Each row comes from the steps of one walk. Every step used is in the known rows, and no mark comes twice. Write the walk behind each row, first mark first.
In the rows, zero is written as 128.
Known rows:
G-A-R: [107 138 125 127 134 127 145 145 135 137 127 129 117 137 111 144 108 127
 121 138 123 162 133 132 121 126 127 135 129 121 132 127]
W-N-R: [132 132 145 131 122 130 121 102 120 114 123 121 125 134 125 125 119 118
 129 117 128 133 141 125 126 130 135 108 131 111 134 124]
M-Y-Z-A-R: [ 93 161 148 130 189 145 170 147 109 139 124 143 111 146 116 141 104 123
 123 137 117 147 106 143 131 129 127 116 130 124 122 145]
K-N-R-A-Z: [109 124 157 117 150 159 128 140 113 139 112 124 131 137 135 113 110 126
 129 119 112 119 141 134 136 116 129 121 133 117 132 123]
K-N-R: [146 136 143 121 115 141 123 117 116 135 125 136 136 135 134 128 110 129
 128 118 128 108 135 128 122 125 133 131 127 124 128 121]
C-G-A-Z: [100 123 117 134 152 144 120 155 147 125 125 111 103 135 117 145 106 139
 116 141 114 161 156 148 123 110 127 133 134 122 139 121]
X-Z-A: [122 125 144 132 150 144 164 141 127 121 122 137 114 131 115  96 130 138
 126 131 119 142 124 136 141 123 124 102 137 140 117 125]
Y-M: [104 138 136 125 139 133 141 133 129 118 128 133 138 134 121 131 130 126
 130 126 124 119 142 132 124 122 130 139 137 128 117 130]
C-G-A: [117 135 109 135 124 133 116 143 149 129 125 120 113 132 116 150 105 140
 118 137 128 149 143 145 120 111 130 140 128 128 136 126]
K-N-R-X-Z-A: [128 124 163 131 145 157 176 138 110 130 110 137 123 140 124  76 110 140
 135 123 118 126 133 140 123 120 130  97 141 133 127 127]
K-N-R-X: [133 123 147 126 121 142 149 124 109 140 116 128 137 138 137 109 110 128
 139 118 128 110 135 131 115 125 134 124 133 122 139 131]
G-A-Z-V-M: [ 76 122 128 131 159 133 161 151 133 144 115 129 107 149 112 131 105 119
 114 141 118 163 134 138 120 118 125 134 149 110 123 118]
V-Z-A-R: [117 128 134 122 195 137 175 136 124 140 121 136 127 139 113 106 106 129
 120 132 111 143  95 139 121 124 130 118 140 122 127 135]
C-G-A-R-X: [ 92 130 114 139 148 135 150 158 140 141 116 115 110 139 112 130  97 136
 126 144 122 167 140 147 103 119 130 132 138 125 149 136]
N-R-X-Z: [114 116 144 137 130 142 159 142 118 133 114 133 122 140 123  90 112 123
 137 126 122 133 136 124 113 128 129 105 141 133 132 131]
Y-Z-V-G-C: [101 137 115 145 218 147 119 130 140 153 121 130  99 152 131 145 107 113
 132 141 119 144 120 137 130 114 135 129 139 135 122 129]
X-R-A-Z-V-M-Y: [ 51 143 146 142 203 145 162 164 101 165 102 136 108 144 121 114 103  98
 118 142 111 138  97 133 136 130 124 127 150 131 123 144]
Z-A-R: [121 146 138 127 172 136 159 139 121 126 123 131 121 133 114 113 120 138
 125 131 120 158 113 137 127 132 127 119 135 119 127 132]
M-Y: [115 151 128 130 138 127 144 130 114 139 132 140 130 130 131 153 114 124
 122 132 129 121 116 128 129 128 125 126 123 133 125 146]
V-M: [114 136 124 131 126 125 157 129 129 140 124 139 131 136 125 131 127 122
 119 127 126 133 125 129 111 129 127 130 137 119 130 125]
M-Y-Z: [100 145 138 131 152 140 139 136 115 140 129 138 123 141 131 150 117 117
 127 133 125 121 122 133 127 127 127 126 120 134 122 139]
G-A: [117 129 124 128 118 126 138 139 140 131 127 125 124 130 118 141 118 130
 121 133 127 144 133 135 133 117 127 130 123 122 128 125]
Y-Z-V: [104 122 136 133 160 139 123 133 125 132 119 126 113 147 124 118 116 117
 137 132 128 138 123 132 130 127 132 128 141 128 118 124]
R-A-Z-V-G: [ 88 132 133 136 209 145 133 145 119 155 104 118 110 146 131 118 108 112
 122 140 110 145 113 135 137 115 125 121 145 124 131 136]
X-R-A-Z-V-G-C: [ 77 128 128 151 252 156 120 160 130 163 105 120  93 139 128 110 108 107
 129 146 101 154 107 139 151 114 130 128 145 141 129 132]
C-G-A-Z-V: [ 94 122 116 136 173 143 111 154 144 131 118 113  95 142 115 137  91 136
 122 145 118 166 146 148 123 110 129 137 145 121 133 122]
V-Z-A-R-N: [124 121 140 118 216 134 175 132 124 138 118 119 124 138 112  95 133 117
 119 132 115 156 110 137 136 123 130 125 141 121 126 140]
R-Y: [110 132 140 123 145 139 144 133 129 130 123 145 119 131 128 113 133 131
 125 131 125 127 134 121 115 134 127 126 132 132 129 130]
W-N-R-X: [119 118 150 135 126 130 150 111 114 117 116 115 128 137 128 101 121 118
 140 117 127 138 139 129 117 131 136  97 136 111 143 133]

Which walk is each row?
[106 136 146 129 179 147 156 144 122 125 121 130 111 143 112 111 120 131
 130 132 116 157 119 142 127 130 129 117 136 121 121 127]  Y-Z-A-R
[ 63 147 130 133 169 132 174 153 118 156 118 141 105 151 116 159  92 114
 109 145 117 152 126 137 122 118 121 132 144 114 123 136]  G-A-Z-V-M-Y
[103 136 124 133 143 124 151 127 124 145 116 139 121 144 122 123 114 117
 122 132 129 135 116 125 112 129 129 133 148 121 124 128]  Z-V-M
[ 77 169 147 132 189 142 202 148 108 150 120 155 113 153 114 139 107 118
 114 136 115 153 102 142 111 134 124 121 139 116 123 142]  V-M-Y-Z-A-R
[104 113 134 130 174 138 122 137 122 130 121 122 108 140 126 116 114 124
 130 138 118 144 133 128 131 127 127 127 146 124 125 125]  A-Z-V
[101 151 154 124 219 144 170 141 108 138 120 122 108 143 116 126 133 112
 123 136 120 159 122 143 142 129 126 126 130 126 122 149]  M-Y-Z-A-R-N
[ 82 156 153 127 214 141 200 146 109 150 116 134 111 151 114 128 135 107
 113 135 120 161 117 142 130 131 124 128 138 115 121 147]  V-M-Y-Z-A-R-N
[ 78 147 153 135 199 146 196 156 102 144 116 136 111 148 118 112 106 123
 133 138 116 150 106 146 121 131 127 105 135 125 130 151]  M-Y-Z-A-R-X
[ 86 119 138 135 132 138 169 163 130 141 115 129 109 142 110 110 110 125
 129 144 116 161 142 130 116 125 125 110 142 140 134 131]  G-A-R-X-Z
[ 59 148 139 141 174 134 200 155 101 167 109 156 109 157 117 119  92 109
 126 148 119 143 110 122  98 137 123 108 159 142 128 151]  A-R-X-Z-V-M-Y
[108 131 129 137 200 138 123 134 121 148 116 123 104 146 130 128 107 118
 121 143 112 141 123 130 127 117 127 129 144 124 129 129]  A-Z-V-G
[118 119 155 137 159 148 186 146 114 125 109 134 116 140 116  72 112 135
 136 124 117 144 120 136 125 124 129  95 143 126 130 128]  N-R-X-Z-A
[128 135 143 121 191 133 159 135 121 127 119 112 115 130 115 101 147 126
 124 131 123 164 127 136 146 130 127 127 133 117 128 137]  Z-A-R-N
[ 75 125 120 145 159 145 148 165 138 142 107 125  93 152 104 109  85 130
 129 153 119 170 139 138 107 118 129 119 156 145 138 136]  C-G-A-R-X-Z-V
[108 128 147 135 158 143 134 144 125 133 118 143 109 125 121  92 133 118
 129 135 122 124 121 124 123 142 130 135 134 145 126 126]  X-R-Y
[ 76 125 145 133 178 147 159 147 115 146  99 127 123 151 122 104  99 109
 124 124 113 145 120 128 118 124 128 122 156  99 128 123]  N-R-A-Z-V-M
[ 78 144 156 115 218 151 200 147 126 134 116 157 129 148 105  94 110 130
 120 134 105 135 116 138  99 124 130 123 155 125 116 140]  V-Z-A-R-Y-M
[ 91 158 125 136 159 123 163 132 109 156 118 151 123 145 126 148 102 113
 117 136 130 126 104 126 110 131 126 132 141 124 119 142]  Z-V-M-Y
[ 84 164 125 144 189 136 144 142 121 161 117 136 102 158 120 172  81 107
 115 148 124 141 109 140 131 112 127 136 131 129 120 140]  M-Y-Z-V-G-A
[ 74 117 135 138 152 137 171 161 126 144 109 130 101 150 107 102  97 122
 135 149 121 165 131 128 119 125 126 111 153 140 128 130]  G-A-R-X-Z-V
[ 93 117 141 135 146 140 166 152 121 138 118 133 113 140 119  97 122 124
 135 139 117 145 137 123 110 136 126 108 144 144 135 136]  A-R-X-Z
[ 74 136 150 126 191 150 141 145 123 140 113 144 100 155 118 105 110 117
 134 141 121 147 128 120  99 141 130 129 150 132 121 125]  A-R-Y-Z-V
[ 99 129 132 149 167 140 164 148 122 154 100 132 103 157 114 108  83 113
 125 142 118 153 119 132 115 112 129 115 150 127 133 129]  N-R-X-Z-V-G-A
[115 119 165 141 150 146 180 125 112 109 111 124 112 140 116  75 118 131
 136 120 117 147 137 138 128 127 132  73 144 124 131 132]  W-N-R-X-Z-A
[ 72 123 136 139 164 135 187 152 116 155 105 143 108 156 114  91 106 112
 132 143 119 152 120 121  96 137 126 108 166 137 129 133]  A-R-X-Z-V-M
[126 119 134 125 174 138 170 131 127 136 122 134 133 133 118 105 114 133
 122 128 117 128 100 144 130 119 130 113 136 123 123 133]  V-Z-A
[123 119 139 134 136 133 159 131 117 134 115 126 131 136 129 104 115 125
 137 122 128 128 127 129 113 129 133 120 134 113 139 132]  N-R-X
[ 87 129 134 134 155 136 150 134 127 142 116 136 114 153 122 124 120 111
 127 132 128 139 118 131 111 130 130 129 151 122 118 122]  Y-Z-V-M
[ 86 143 149 119 156 142 158 141 131 120 124 150 129 138 122 114 130 131
 129 129 120 122 149 126 111 126 128 136 141 132 119 134]  R-Y-M
[ 82 112 145 139 191 149 123 160 116 141 103 116 106 134 122  86 120 110
 136 137 112 139 114 133 149 128 128 125 149 137 124 129]  X-R-A-Z-V
